What can hang from each mark:
fabi: pizake ropud
zerup: fomi kovi ropam rubagog
bapu: rubagog
rubagog: bapu zerup
pizake: fabi kovi
kovi: bapu devi zerup
devi: fabi

Known rows, with every way that one mark hangs from another:
rubagog(zerup): [ 0.64 -1.23  0.20 -0.72 -0.68  4.93 -0.26 -0.56 -0.12 -0.88 -0.18 -2.02
  0.78 -1.95  0.36  0.34 -3.49  1.58  1.69 -0.26 -0.36]
pizake(fabi(ropud) kovi(devi)): [ 0.44  2.76 -0.61 -0.25  0.13 -2.59 -0.30  0.35 -0.70 -1.88 -0.31  1.37
  1.65  0.68 -0.69  1.03  0.00 -2.28 -4.12 -1.32  1.75]
zerup(fomi kovi rubagog): [ 0.80 -0.47 -0.22 -1.21 -1.19 -4.32  0.01 -0.12  1.56  0.14 -0.07  1.25
 -0.06 -1.19  0.88 -2.50  5.55  2.55 -0.12 -0.05  2.16]
pizake(fabi(ropud)): [ 0.00  1.10 -0.61  0.17 -0.02 -1.52 -0.70 -0.15  0.51 -2.45 -0.33 -1.46
  1.38  2.03  0.22  0.41 -0.83 -1.67  2.10 -1.21  0.52]
devi(fabi(pizake(kovi(bapu)) ropud)): [-0.60  0.98  0.21  0.64  1.94 -0.44 -0.40  0.97 -0.27  0.02 -0.17 -0.50
 -1.06  0.63 -2.49 -0.45 -1.51 -1.02  2.36 -0.51 -1.16]
pizake(kovi(bapu zerup(fomi))): [-0.30 -0.56  0.98  0.72 -0.26 -0.93  0.68  1.97  0.12 -1.65  0.70  0.85
  0.65  1.71 -1.23 -0.09 -0.16 -0.17 -2.41  0.12  1.09]
pizake(kovi(devi(fabi(ropud)) zerup)): [ 0.51  1.64  0.33  0.16  0.91 -0.28  0.43 -0.43 -1.32 -0.40 -0.16  1.54
  0.65  0.25 -0.99  1.57  1.98  0.34 -4.39 -2.00  0.44]
zerup(fomi kovi ropam rubagog(bapu)): [ 0.69 -0.84 -0.34 -0.55 -0.94 -4.05  0.19  0.21  1.42  2.74 -0.39  1.27
 -2.11 -1.09  2.14 -2.31  1.24  0.09  0.87  1.82  0.07]
devi(fabi(pizake(kovi(zerup)))): [-1.01 -0.04  0.53  1.41  2.13 -1.32 -0.07  0.97 -0.72 -0.70  0.18 -0.78
 -0.82 -0.63 -2.26  0.82 -0.06  0.54  1.40 -1.50 -1.41]
kovi(bapu devi zerup(rubagog)): [-0.08 -0.67  1.07  0.30 -0.64 -1.94  0.90 -0.12 -0.77  0.13  0.57  2.03
 -0.05  1.76  0.41  1.05  3.75  1.41 -4.19 -0.33  1.03]
bapu(rubagog(zerup)): [-0.09  0.82 -0.38 -0.82 -0.70  4.76 -0.16 -1.12  0.06 -0.23  0.01 -1.38
  0.19 -0.17  1.25  0.71  1.50  0.42 -0.84  0.25 -1.80]
fabi(pizake(kovi) ropud): [-0.38  1.34 -1.37  0.16  1.31  0.07 -0.72 -0.57 -1.16  0.82 -0.13  0.61
  0.87  0.35 -2.17 -1.90 -1.80 -0.47 -0.76 -1.17 -0.22]
kovi(devi(fabi(pizake)) zerup): [-1.04  0.00  0.55  0.94  1.36 -0.54  0.41 -0.71 -1.78  0.57  0.13  0.63
 -0.06  0.46 -0.12  2.90  2.45  1.85 -2.81 -2.47 -0.58]
rubagog(bapu zerup): [ 0.41  0.67 -0.14 -0.57 -0.98  5.37 -0.29  0.19 -0.77 -0.22 -0.97 -1.56
 -1.02 -1.27  0.73  0.13 -5.73  0.73 -0.14  1.35 -1.90]
bapu(rubagog(zerup(kovi ropam))): [ 0.03 -0.09 -0.22 -0.85 -0.68  3.96 -0.06 -2.17  0.28  1.25 -0.13 -0.85
 -0.21 -1.12  1.70  0.82  1.90 -0.81  0.79  0.69 -1.56]
bapu(rubagog(zerup(fomi kovi ropam))): [-0.44 -0.19 -0.10 -1.09 -0.99  3.50  0.01 -0.94  0.85  1.34  0.07 -0.64
 -0.43 -0.48  2.02  0.41  1.64 -0.67 -0.23  1.03 -1.23]
bapu(rubagog(zerup(kovi))): [-0.05  0.74 -0.28 -1.06 -0.93  4.01 -0.15 -2.11  0.12  0.18 -0.20 -0.70
  0.23 -0.98  1.18  0.67  3.15  0.03 -0.31  0.35 -1.04]
devi(fabi(pizake(kovi(zerup(rubagog))))): [-0.95  0.17  0.64  1.24  2.02 -2.53 -0.03  1.18 -0.57 -0.48  0.23 -0.23
 -1.25 -0.89 -2.38  0.20  1.17  0.63  0.46 -1.48 -1.43]
pizake(fabi kovi(bapu devi)): [ 0.05  1.03  0.32  0.68 -0.22 -3.44  0.20  1.84 -0.45 -2.83  0.40  1.08
  1.21  0.28 -0.95  1.63 -1.02 -2.06 -2.97  0.20  2.19]
fabi(pizake): [-0.53 -1.08 -1.21  1.20  1.18  0.22 -0.51 -0.51 -1.08 -0.16  0.34 -1.37
  0.94 -1.00 -0.85 -0.42 -2.08  2.27  2.38 -1.05 -0.61]
bapu(rubagog): [ 0.46  1.37 -1.23 -0.01 -0.06  2.72 -0.15 -1.61  0.02 -0.62  0.07 -1.48
  0.72  1.02  1.51  0.74  2.96  1.14  0.33 -0.27 -1.55]
pizake(kovi): [ 1.58  0.50 -0.68  0.40  0.48  0.80  0.03 -0.27 -0.58 -1.73  0.04 -0.41
  1.60 -1.17 -0.83 -0.10 -0.98  1.28 -0.22 -0.92  0.67]
kovi(devi): [ 1.83  0.37 -1.39 -0.14  0.14  2.23 -0.01 -1.95 -1.29 -0.18 -0.24 -0.63
  1.85 -0.92  1.64  1.77 -0.43  3.47 -0.37 -1.26  0.91]
fabi(pizake(kovi(zerup(ropam))) ropud): [-1.08  0.49 -0.65  0.60  1.45 -0.56 -0.42 -0.62 -1.19  1.58  0.09  1.03
  0.42  1.13 -1.99 -1.38 -1.33 -1.50 -1.42 -1.47 -0.74]
devi(fabi(pizake(kovi(zerup)) ropud)): [-0.96  1.13  0.31  0.70  2.12 -0.77 -0.33  0.48 -0.56  0.14 -0.19 -0.27
 -0.91  0.72 -2.41 -0.01 -0.07 -0.73  1.00 -1.62 -1.47]
rubagog(bapu zerup(fomi kovi ropam)): [-0.07 -0.82  0.27 -0.93 -1.44  3.43 -0.07  0.43  0.34  2.02 -0.89 -0.52
 -1.82 -1.73  1.82 -0.33 -5.55 -0.88  1.02  2.53 -1.08]

Rows:
[ 0.56 -0.62 -0.55  0.00 -0.49 -2.40  0.17  2.18  1.31  1.80  0.05 -0.13
 -2.25  0.46  2.21 -2.23 -2.19  0.86 -0.31  1.55 -1.38]
zerup(fomi ropam rubagog(bapu))
[ 1.39 -0.85  0.24 -0.42 -0.88 -3.48  0.11 -1.60  0.79 -0.13 -0.12  1.08
 -0.12 -1.60 -0.18 -1.83  5.06  1.07  2.58  0.71  1.83]
zerup(kovi(bapu) rubagog)
[-0.28  0.54  0.02 -0.94 -1.42  4.53 -0.20  1.95  0.05 -0.08 -0.75 -1.25
 -1.34 -0.38  1.16 -0.49 -6.03  0.93 -1.48  1.88 -1.39]
rubagog(bapu zerup(fomi))
[-0.71 -1.09  0.56  0.63 -0.28 -2.36  0.56  1.16  0.53  0.97  0.29  0.39
 -1.34  2.04  1.43 -0.61  0.93  0.59 -2.12 -0.33 -1.35]
kovi(zerup(fomi ropam rubagog(bapu)))
[ 0.46  1.25 -0.89 -0.06  1.39  1.07 -0.27 -1.12 -1.35  0.94 -0.41 -0.14
  0.20 -0.35  0.08  1.42 -0.30  1.77 -0.17 -1.45 -0.26]
kovi(devi(fabi(pizake ropud)))
[-0.65 -0.80  0.63  0.17 -0.46 -2.51  0.44  0.92  0.64 -0.83  0.55  0.42
  0.10  1.97  0.56 -0.70  3.95  2.30 -2.76 -1.59  0.10]
kovi(zerup(fomi rubagog))
[-1.32 -0.53  1.09  0.94 -0.52  1.00  0.67 -0.08  0.19 -0.90  0.73 -0.19
 -0.07  3.72  0.30  1.21  3.20 -0.77 -0.56  0.46 -0.94]
kovi(bapu(rubagog) zerup)
[ 0.05 -1.54  0.82 -1.60 -1.73  2.96  0.11  0.17  0.50  0.40 -0.12  0.21
  0.32 -1.81  0.87  0.17 -1.65  0.94 -0.20  1.31  1.89]
rubagog(zerup(fomi kovi(bapu devi)))
[-1.29  1.22  1.24  0.72 -0.21 -3.99  0.12  1.82  0.25 -2.72  0.32  1.31
  0.71  3.33 -2.03  0.39  0.39 -4.56 -2.72 -0.41  1.23]
pizake(fabi(ropud) kovi(bapu zerup))
[-0.18  0.40  0.17 -1.32 -1.76  3.49 -0.19  0.58  0.13  0.56 -1.05 -0.28
 -1.25 -1.47  1.12 -0.55 -3.57  0.45 -0.65  2.05 -0.36]
rubagog(bapu zerup(fomi kovi))
[-0.54  0.77 -0.26  0.54  2.03  0.23 -0.64 -0.02 -0.24  0.23 -0.37 -1.45
 -0.83  0.54 -1.53 -0.12 -1.17  0.11  3.72 -1.24 -1.64]
devi(fabi(pizake ropud))
[-0.08 -3.18  1.10 -0.94 -1.38  2.76  0.14  0.37  1.29  1.24  0.10 -0.79
 -0.39 -1.72  1.11 -0.28 -3.94 -0.80  3.15  1.88  0.70]
rubagog(zerup(fomi kovi(bapu) ropam))
[-0.09 -2.33  0.18 -0.09 -0.91 -0.64  0.38 -0.09  1.93  1.98  0.39 -0.08
 -0.53  0.70  2.14 -0.37  0.18 -1.43  4.01  2.51  0.79]
zerup(fomi kovi(bapu(rubagog)) ropam)
[ 1.24  1.32  0.15  0.03  0.54  0.38  0.31  0.57 -0.69 -0.56 -0.06  0.98
  0.34  0.00 -1.21  0.72 -0.97 -0.22 -1.59  0.22  1.02]
pizake(kovi(bapu devi(fabi(ropud))))
[-0.19  1.58  0.35  0.38 -0.17 -3.04 -0.24  1.82  0.49 -2.92  0.11  0.52
  0.90  2.14 -1.78 -0.17 -1.60 -4.05 -0.70  0.35  1.52]
pizake(fabi(ropud) kovi(bapu))
[ 1.56  0.18 -0.49 -0.36  0.27  0.09 -0.03 -3.12 -0.62  0.32 -0.73  0.12
  1.01 -2.32  0.83  1.71  3.13  2.01  2.57 -1.00  1.55]
zerup(kovi(devi(fabi)))
[-1.29  0.07  1.48  1.45 -0.18 -4.40  0.40  2.35  0.09 -3.58  0.70  0.80
  0.83  1.97 -1.85  1.27  0.33 -3.22 -2.38 -0.31  1.32]
pizake(fabi kovi(bapu zerup))
[ 0.91 -2.17 -0.10 -0.64 -0.71 -4.40  0.21 -0.28  1.89  2.23  0.15  0.92
 -0.88 -1.51  1.87 -2.21  2.83  0.69  2.09  0.66  1.19]
zerup(fomi kovi ropam rubagog)
[-0.54  0.77 -0.29 -1.08 -1.00  4.19 -0.09  0.13  0.62 -0.19  0.19 -1.17
 -0.08  0.47  1.55  0.28  1.27  0.64 -1.80  0.58 -1.44]
bapu(rubagog(zerup(fomi)))
[-0.63  0.88 -0.90  0.29  1.06 -0.07 -0.56  0.15 -0.89  0.70  0.06  0.80
  0.50  1.02 -2.51 -2.07 -2.48 -1.26 -0.27 -0.12  0.06]
fabi(pizake(kovi(bapu)) ropud)
[ 0.50 -1.78  0.84 -0.93 -1.25  3.61 -0.09 -1.25  0.24 -0.33 -0.27 -0.86
  0.52 -2.40 -0.04  0.11 -1.76  0.22  3.04  0.94  0.94]
rubagog(zerup(kovi(bapu)))
[ 0.85 -0.04 -0.57 -0.12  0.60 -0.58 -0.13 -2.84 -0.93  0.75 -0.60  0.36
  0.76 -2.57  0.28  1.47  2.84  1.83  2.32 -1.04  1.35]
zerup(kovi(devi(fabi(pizake))))
[ 0.10  1.08 -0.42 -1.28 -0.94  4.04 -0.08 -2.34 -0.26  0.65 -0.25 -0.16
  0.33 -1.21  1.54  1.15  3.47  0.38 -1.60  0.24 -0.74]
bapu(rubagog(zerup(kovi(devi))))
[ 0.78 -1.97 -0.33 -0.08 -0.29 -2.76  0.21  1.67  1.79  1.32  0.61 -0.45
 -0.97  0.06  1.93 -2.12 -0.60  1.47  0.94  0.42 -0.34]
zerup(fomi ropam rubagog)
[-0.40  1.30 -1.06  0.05  1.02 -0.01 -0.44 -0.23 -1.43  1.35  0.00  1.56
  0.66  0.70 -2.03 -1.37 -2.08 -0.78 -2.09 -0.30  0.48]
fabi(pizake(kovi(bapu devi)) ropud)
[ 0.81 -2.15 -0.05  0.45 -0.25  0.44  0.24 -2.59  0.76  1.85  0.06 -0.52
 -0.08 -0.60  1.55  0.55  0.53 -1.82  5.99  1.76  0.07]
zerup(kovi(bapu(rubagog)) ropam)
[ 0.16  2.17 -0.32  0.15  0.19 -2.72 -0.45  0.86  0.09 -2.74 -0.20  0.27
  1.43  1.12 -1.29  0.03 -0.65 -2.93 -1.46 -1.11  1.14]
pizake(fabi(ropud) kovi)
[-0.65 -0.19  0.43  1.35  1.95 -1.06 -0.12  1.47 -0.42 -0.79  0.21 -1.05
 -0.97 -0.80 -2.37  0.44 -1.55  0.31  2.74 -0.38 -1.13]
devi(fabi(pizake(kovi(bapu))))
[-0.66 -0.78 -0.51  1.33  1.08 -0.84 -0.17  0.85 -1.10 -0.44  0.62  0.00
  0.63 -0.91 -2.23 -0.83 -2.64  0.63  0.33  0.02  0.05]
fabi(pizake(kovi(bapu)))
[ 1.58  1.97 -0.53 -0.20  0.91  0.62  0.07 -0.41 -1.12 -0.50 -0.36  0.72
  0.84 -0.93 -0.76  0.97 -0.04  0.84 -2.30 -1.27  0.63]
pizake(kovi(devi(fabi(ropud))))
[-1.87 -1.91  1.34  0.95 -0.65  0.12  0.90  1.56  1.24  0.72  1.14 -0.10
 -0.97  4.43  1.42  0.81  0.96 -1.83 -0.38  1.48 -1.16]
kovi(bapu(rubagog) zerup(fomi ropam))
[ 0.54 -2.80  0.60 -0.44 -1.12 -4.63  0.43  0.72  2.29  2.13  0.46  1.19
 -1.40 -0.63  1.41 -2.40  1.88 -0.39  2.81  2.09  1.51]
zerup(fomi kovi(bapu) ropam rubagog)
